Known rows, with every step that occurs
pirez > fesi > parenu > golorod: [-0.12  0.23  0.01 -0.10  0.09  0.25  0.12 -0.07  0.07 -0.06  0.06  0.18
  0.00 -0.09 -0.08  0.21 -0.10  0.10  0.10  0.20  0.06 -0.02]
fesi > pirez > golorod: [-0.19  0.21  0.23 -0.12  0.03  0.19  0.00  0.11 -0.17  0.07  0.30  0.13
 -0.11 -0.06  0.02  0.13 -0.03  0.34  0.21  0.00 -0.07 -0.01]
fesi > bekobif > sizatu > lugos > golorod > parenu: [-0.11 -0.28  0.08  0.10  0.38 -0.31  0.08 -0.22  0.03 -0.31  0.06  0.28
  0.12  0.27 -0.21  0.26  0.03 -0.14 -0.52 -0.31 -0.04  0.05]
pirez > golorod > parenu > fesi > bekobif > sizatu > lugos: [-0.30 -0.10  0.27  0.15  0.26  0.03  0.24  0.01  0.05 -0.22  0.36  0.24
 -0.05  0.17 -0.12  0.23 -0.08  0.16 -0.29 -0.15 -0.09  0.02]
lugos > golorod > parenu > fesi: [-0.01  0.13  0.11 -0.18  0.03  0.01  0.08 -0.27 -0.12 -0.26  0.20  0.29
  0.20  0.17 -0.05  0.19 -0.10 -0.01 -0.22 -0.08  0.00  0.11]
lugos > golorod > parenu > fesi > pirez: [ 0.01  0.18  0.24 -0.25  0.05 -0.01 -0.02 -0.18 -0.28 -0.23  0.33  0.35
  0.09  0.13 -0.06  0.28 -0.08  0.19 -0.08 -0.12 -0.04  0.11]
bekobif > fesi: [-0.02 -0.09  0.01  0.01 -0.04 -0.07 -0.01 -0.09  0.09  0.02  0.02  0.11
 -0.06  0.11 -0.09 -0.17 -0.04  0.09 -0.24 -0.06  0.04 -0.06]
parenu > fesi > pirez: [ 0.00  0.05  0.26 -0.10 -0.08  0.08 -0.05  0.07 -0.17 -0.06  0.25  0.09
 -0.07 -0.06  0.02  0.08 -0.01  0.29  0.14  0.03 -0.01  0.00]
golorod > parenu > fesi > bekobif > sizatu > lugos: [-0.08 -0.27  0.17  0.20  0.24 -0.16  0.15 -0.04  0.08 -0.26  0.19  0.16
 -0.06  0.19 -0.16  0.18 -0.03  0.00 -0.39 -0.19 -0.07  0.02]
lugos > sizatu > bekobif: [-0.17 -0.09  0.03  0.10  0.07 -0.16 -0.11 -0.03 -0.01  0.04  0.25  0.11
  0.00  0.15 -0.15 -0.03  0.08 -0.28 -0.17 -0.08  0.05  0.11]
parenu > fesi: [-0.02  0.00  0.13 -0.02 -0.09  0.10  0.06  0.00 -0.01 -0.09  0.12  0.02
  0.05 -0.02  0.01  0.01 -0.02  0.11  0.02  0.06  0.03  0.00]
pirez > golorod > parenu > fesi > bekobif > sizatu: [-0.23  0.01  0.16  0.01  0.15 -0.03  0.39 -0.13 -0.06 -0.08  0.28  0.18
 -0.17  0.17 -0.07  0.32 -0.04  0.21 -0.14 -0.10 -0.08  0.00]
gosu > lugos: [-0.15 -0.06  0.03  0.07  0.10  0.24 -0.01  0.00  0.08 -0.07 -0.07 -0.03
  0.05  0.13 -0.14  0.01  0.08 -0.01 -0.12  0.23  0.03 -0.10]
sizatu > lugos: [-0.07 -0.11  0.10  0.14  0.11  0.05 -0.16  0.14  0.11 -0.13  0.09  0.06
  0.12 -0.01 -0.05 -0.10 -0.05 -0.06 -0.15 -0.06 -0.02  0.02]
gosu > lugos > sizatu: [-0.24 -0.10 -0.02  0.09  0.18  0.17  0.03 -0.03  0.04  0.02  0.00  0.01
  0.01  0.26 -0.30  0.08  0.21 -0.15 -0.11  0.13  0.14 -0.02]
lugos > sizatu > bekobif > fesi > parenu: [-0.13 -0.16  0.06  0.13  0.06 -0.22 -0.09 -0.16  0.15  0.04  0.35  0.24
 -0.13  0.32 -0.27  0.02  0.04 -0.24 -0.48 -0.26  0.22 -0.03]
sizatu > lugos > golorod > parenu > fesi: [-0.09  0.03  0.22 -0.03  0.13  0.05 -0.08 -0.14 -0.02 -0.39  0.28  0.34
  0.31  0.17 -0.12  0.11 -0.14 -0.07 -0.34 -0.13 -0.03  0.11]
sizatu > lugos > golorod > parenu > fesi > bekobif: [-0.04 -0.17  0.30 -0.06  0.20 -0.09  0.03 -0.20 -0.01 -0.47  0.21  0.36
  0.27  0.17 -0.17  0.22 -0.06  0.06 -0.42 -0.15 -0.10  0.07]
pirez > fesi > bekobif > golorod: [-0.27 -0.13  0.15 -0.09  0.07 -0.11  0.17 -0.19  0.02 -0.16 -0.08  0.19
 -0.03  0.06 -0.05  0.18 -0.08  0.37 -0.15  0.01 -0.25 -0.05]
golorod > parenu > fesi > pirez: [ 0.08  0.19  0.22 -0.13  0.01  0.07 -0.02  0.00 -0.21 -0.10  0.34  0.18
 -0.14  0.07 -0.04  0.22 -0.10  0.22  0.05 -0.05 -0.09  0.06]
pirez > golorod > parenu: [-0.15  0.31  0.05 -0.07  0.10  0.16  0.12 -0.03 -0.07 -0.01  0.26  0.18
 -0.06  0.12  0.00  0.18 -0.15  0.08  0.00 -0.06 -0.11  0.06]
parenu > fesi > bekobif > golorod: [-0.16 -0.31  0.25 -0.14 -0.04 -0.20  0.17 -0.16 -0.05 -0.28  0.08  0.14
  0.10  0.08 -0.01  0.16  0.01  0.30 -0.21 -0.05 -0.12 -0.07]
pirez > golorod > parenu > fesi: [-0.18  0.32  0.17 -0.10  0.01  0.25  0.19 -0.03 -0.08 -0.09  0.38  0.20
 -0.02  0.09  0.01  0.17 -0.18  0.18  0.02  0.01 -0.08  0.07]
bekobif > golorod > parenu: [-0.11  0.05 -0.01 -0.12  0.07 -0.16  0.05 -0.15 -0.07 -0.15  0.12  0.22
  0.03  0.23  0.00  0.20 -0.14  0.01 -0.25 -0.18 -0.15  0.03]

Rows
[-0.34 -0.19  0.08  0.02  0.07 -0.30 -0.08 -0.11 -0.03 -0.09  0.29  0.22
  0.09  0.24 -0.11  0.03  0.05 -0.20 -0.33 -0.19 -0.04  0.09] => lugos > sizatu > bekobif > golorod
[-0.12  0.36  0.17 -0.15  0.11  0.16  0.03  0.05 -0.22  0.02  0.38  0.23
 -0.18  0.07 -0.02  0.27 -0.13  0.27  0.12 -0.08 -0.15  0.06] => fesi > pirez > golorod > parenu
[-0.25 -0.10  0.10  0.12  0.41 -0.12  0.13 -0.27  0.09 -0.27  0.03  0.37
  0.04  0.21 -0.23  0.26 -0.09  0.03 -0.44 -0.18 -0.12  0.08] => pirez > fesi > bekobif > sizatu > lugos > golorod > parenu
[-0.15 -0.04  0.26  0.04  0.24 -0.07 -0.06 -0.08 -0.12 -0.28  0.40  0.37
  0.08  0.21 -0.14  0.23 -0.04  0.03 -0.32 -0.28  0.03  0.10] => bekobif > sizatu > lugos > golorod > parenu > fesi > pirez
[-0.19  0.00  0.08 -0.04  0.06 -0.24 -0.07 -0.15 -0.05 -0.21  0.30  0.27
  0.06  0.23  0.00  0.10 -0.18 -0.12 -0.43 -0.17 -0.23  0.07] => sizatu > bekobif > golorod > parenu
[ 0.00 -0.03  0.15 -0.07 -0.02 -0.06 -0.11  0.01 -0.06  0.04  0.15  0.16
 -0.17  0.07 -0.11 -0.08 -0.04  0.28 -0.12 -0.09  0.00 -0.07] => bekobif > fesi > pirez
[-0.16 -0.08  0.00  0.14  0.33 -0.15 -0.02 -0.16  0.03 -0.23  0.14  0.28
  0.15  0.27 -0.14  0.14 -0.04 -0.27 -0.45 -0.30  0.04  0.10] => bekobif > sizatu > lugos > golorod > parenu
[-0.12  0.04  0.12 -0.15 -0.02 -0.08  0.11 -0.14 -0.09 -0.24  0.25  0.25
  0.08  0.21  0.02  0.20 -0.17  0.11 -0.24 -0.14 -0.13  0.04] => bekobif > golorod > parenu > fesi
[-0.22  0.20  0.35 -0.13 -0.06  0.27  0.05  0.11 -0.18 -0.02  0.43  0.16
 -0.07 -0.07  0.03  0.12 -0.05  0.44  0.22  0.05 -0.03  0.00] => parenu > fesi > pirez > golorod
[ 0.02  0.05 -0.01 -0.11  0.07  0.07  0.07 -0.03  0.00 -0.09  0.10  0.11
  0.08 -0.04 -0.05  0.21  0.01 -0.07  0.02  0.08  0.15 -0.05] => fesi > parenu > golorod
[-0.10 -0.13  0.10  0.09 -0.04 -0.15 -0.14 -0.08  0.13 -0.03  0.19  0.16
 -0.02  0.11 -0.09 -0.27 -0.09 -0.05 -0.43 -0.04 -0.03 -0.02] => sizatu > bekobif > fesi
[ 0.09 -0.06  0.15 -0.09  0.05 -0.08  0.19 -0.13 -0.07 -0.20  0.11  0.13
 -0.06  0.11 -0.08  0.24 -0.05  0.15 -0.14 -0.03 -0.13  0.02] => golorod > parenu > fesi > bekobif
[-0.07 -0.31  0.11  0.09  0.06 -0.19  0.27 -0.09  0.01 -0.08  0.01  0.00
 -0.10  0.06 -0.07  0.13  0.12  0.13 -0.14 -0.06  0.04 -0.06] => parenu > fesi > bekobif > sizatu
[-0.21 -0.01  0.21 -0.06 -0.03 -0.16 -0.01 -0.15 -0.05 -0.29  0.42  0.30
  0.11  0.22  0.02  0.10 -0.21 -0.01 -0.42 -0.12 -0.19  0.07] => sizatu > bekobif > golorod > parenu > fesi
[-0.26 -0.03  0.02 -0.01  0.15 -0.31 -0.03 -0.18 -0.08 -0.11  0.37  0.33
  0.03  0.37 -0.15  0.16 -0.05 -0.27 -0.41 -0.27 -0.11  0.15] => lugos > sizatu > bekobif > golorod > parenu
[-0.39  0.05  0.28  0.01  0.07 -0.04 -0.11 -0.01 -0.09  0.12  0.57  0.35
 -0.17  0.20 -0.22 -0.07  0.01  0.15 -0.20 -0.13  0.02  0.06] => lugos > sizatu > bekobif > fesi > pirez > golorod
[-0.13  0.11  0.25 -0.13  0.06  0.11  0.29 -0.10 -0.10 -0.17  0.29  0.21
 -0.05  0.09 -0.04  0.29 -0.10  0.30 -0.06  0.00 -0.17  0.03] => pirez > golorod > parenu > fesi > bekobif
[-0.22  0.24  0.27 -0.05  0.06  0.00 -0.12 -0.03 -0.10 -0.01  0.57  0.39
 -0.20  0.18 -0.10  0.01 -0.23  0.24 -0.29 -0.12 -0.19  0.03] => sizatu > bekobif > fesi > pirez > golorod > parenu
[-0.30  0.09  0.32 -0.03 -0.02  0.03 -0.15  0.03 -0.04  0.03  0.49  0.29
 -0.14  0.05 -0.07 -0.14 -0.12  0.30 -0.21 -0.04 -0.10 -0.03] => sizatu > bekobif > fesi > pirez > golorod
[-0.31  0.19  0.23 -0.03  0.14 -0.06 -0.08 -0.06 -0.13  0.08  0.65  0.45
 -0.24  0.32 -0.26  0.06 -0.08  0.08 -0.28 -0.22 -0.06  0.11] => lugos > sizatu > bekobif > fesi > pirez > golorod > parenu
[ 0.04 -0.08  0.02  0.01 -0.01 -0.06  0.00 -0.13  0.15  0.00  0.11  0.13
 -0.14  0.18 -0.12  0.05 -0.06  0.04 -0.31 -0.18  0.17 -0.15] => bekobif > fesi > parenu
[-0.07 -0.18  0.10 -0.06  0.18 -0.27  0.29 -0.36 -0.09 -0.26  0.10  0.27
  0.04  0.25 -0.13  0.34  0.05  0.01 -0.37 -0.19  0.01  0.04] => lugos > golorod > parenu > fesi > bekobif > sizatu
[-0.47  0.14  0.27  0.03  0.25  0.17 -0.09 -0.07 -0.05  0.02  0.59  0.40
 -0.18  0.45 -0.40  0.09 -0.01  0.06 -0.40  0.01 -0.04  0.02] => gosu > lugos > sizatu > bekobif > fesi > pirez > golorod > parenu
[-0.13 -0.41  0.09  0.26  0.26 -0.22  0.05  0.04  0.14 -0.13 -0.02  0.02
 -0.03  0.07 -0.14  0.05  0.10 -0.02 -0.31 -0.17 -0.01 -0.05] => fesi > bekobif > sizatu > lugos
[-0.11 -0.13  0.22 -0.14  0.19  0.09  0.17 -0.31 -0.05 -0.40  0.05  0.25
  0.21  0.30 -0.25  0.32  0.06  0.10 -0.40  0.15 -0.05 -0.04] => gosu > lugos > golorod > parenu > fesi > bekobif
[-0.21 -0.25  0.13  0.02  0.29 -0.03  0.28 -0.35 -0.01 -0.32  0.03  0.21
  0.09  0.38 -0.27  0.36  0.13 -0.01 -0.49  0.04  0.04 -0.06] => gosu > lugos > golorod > parenu > fesi > bekobif > sizatu
[-0.08 -0.08  0.23  0.01 -0.02 -0.15 -0.25 -0.01 -0.02  0.00  0.32  0.22
 -0.13  0.07 -0.10 -0.18 -0.07  0.15 -0.30 -0.08 -0.07 -0.03] => sizatu > bekobif > fesi > pirez
[-0.19  0.05  0.34 -0.14  0.00 -0.16 -0.11 -0.07 -0.20 -0.27  0.54  0.35
  0.01  0.17  0.00  0.18 -0.18  0.18 -0.29 -0.15 -0.23  0.07] => sizatu > bekobif > golorod > parenu > fesi > pirez
[-0.14  0.29  0.19 -0.14  0.07  0.11  0.01 -0.03 -0.14  0.04  0.40  0.34
 -0.24  0.17 -0.11  0.10 -0.18  0.36 -0.12 -0.14 -0.12 -0.01] => bekobif > fesi > pirez > golorod > parenu
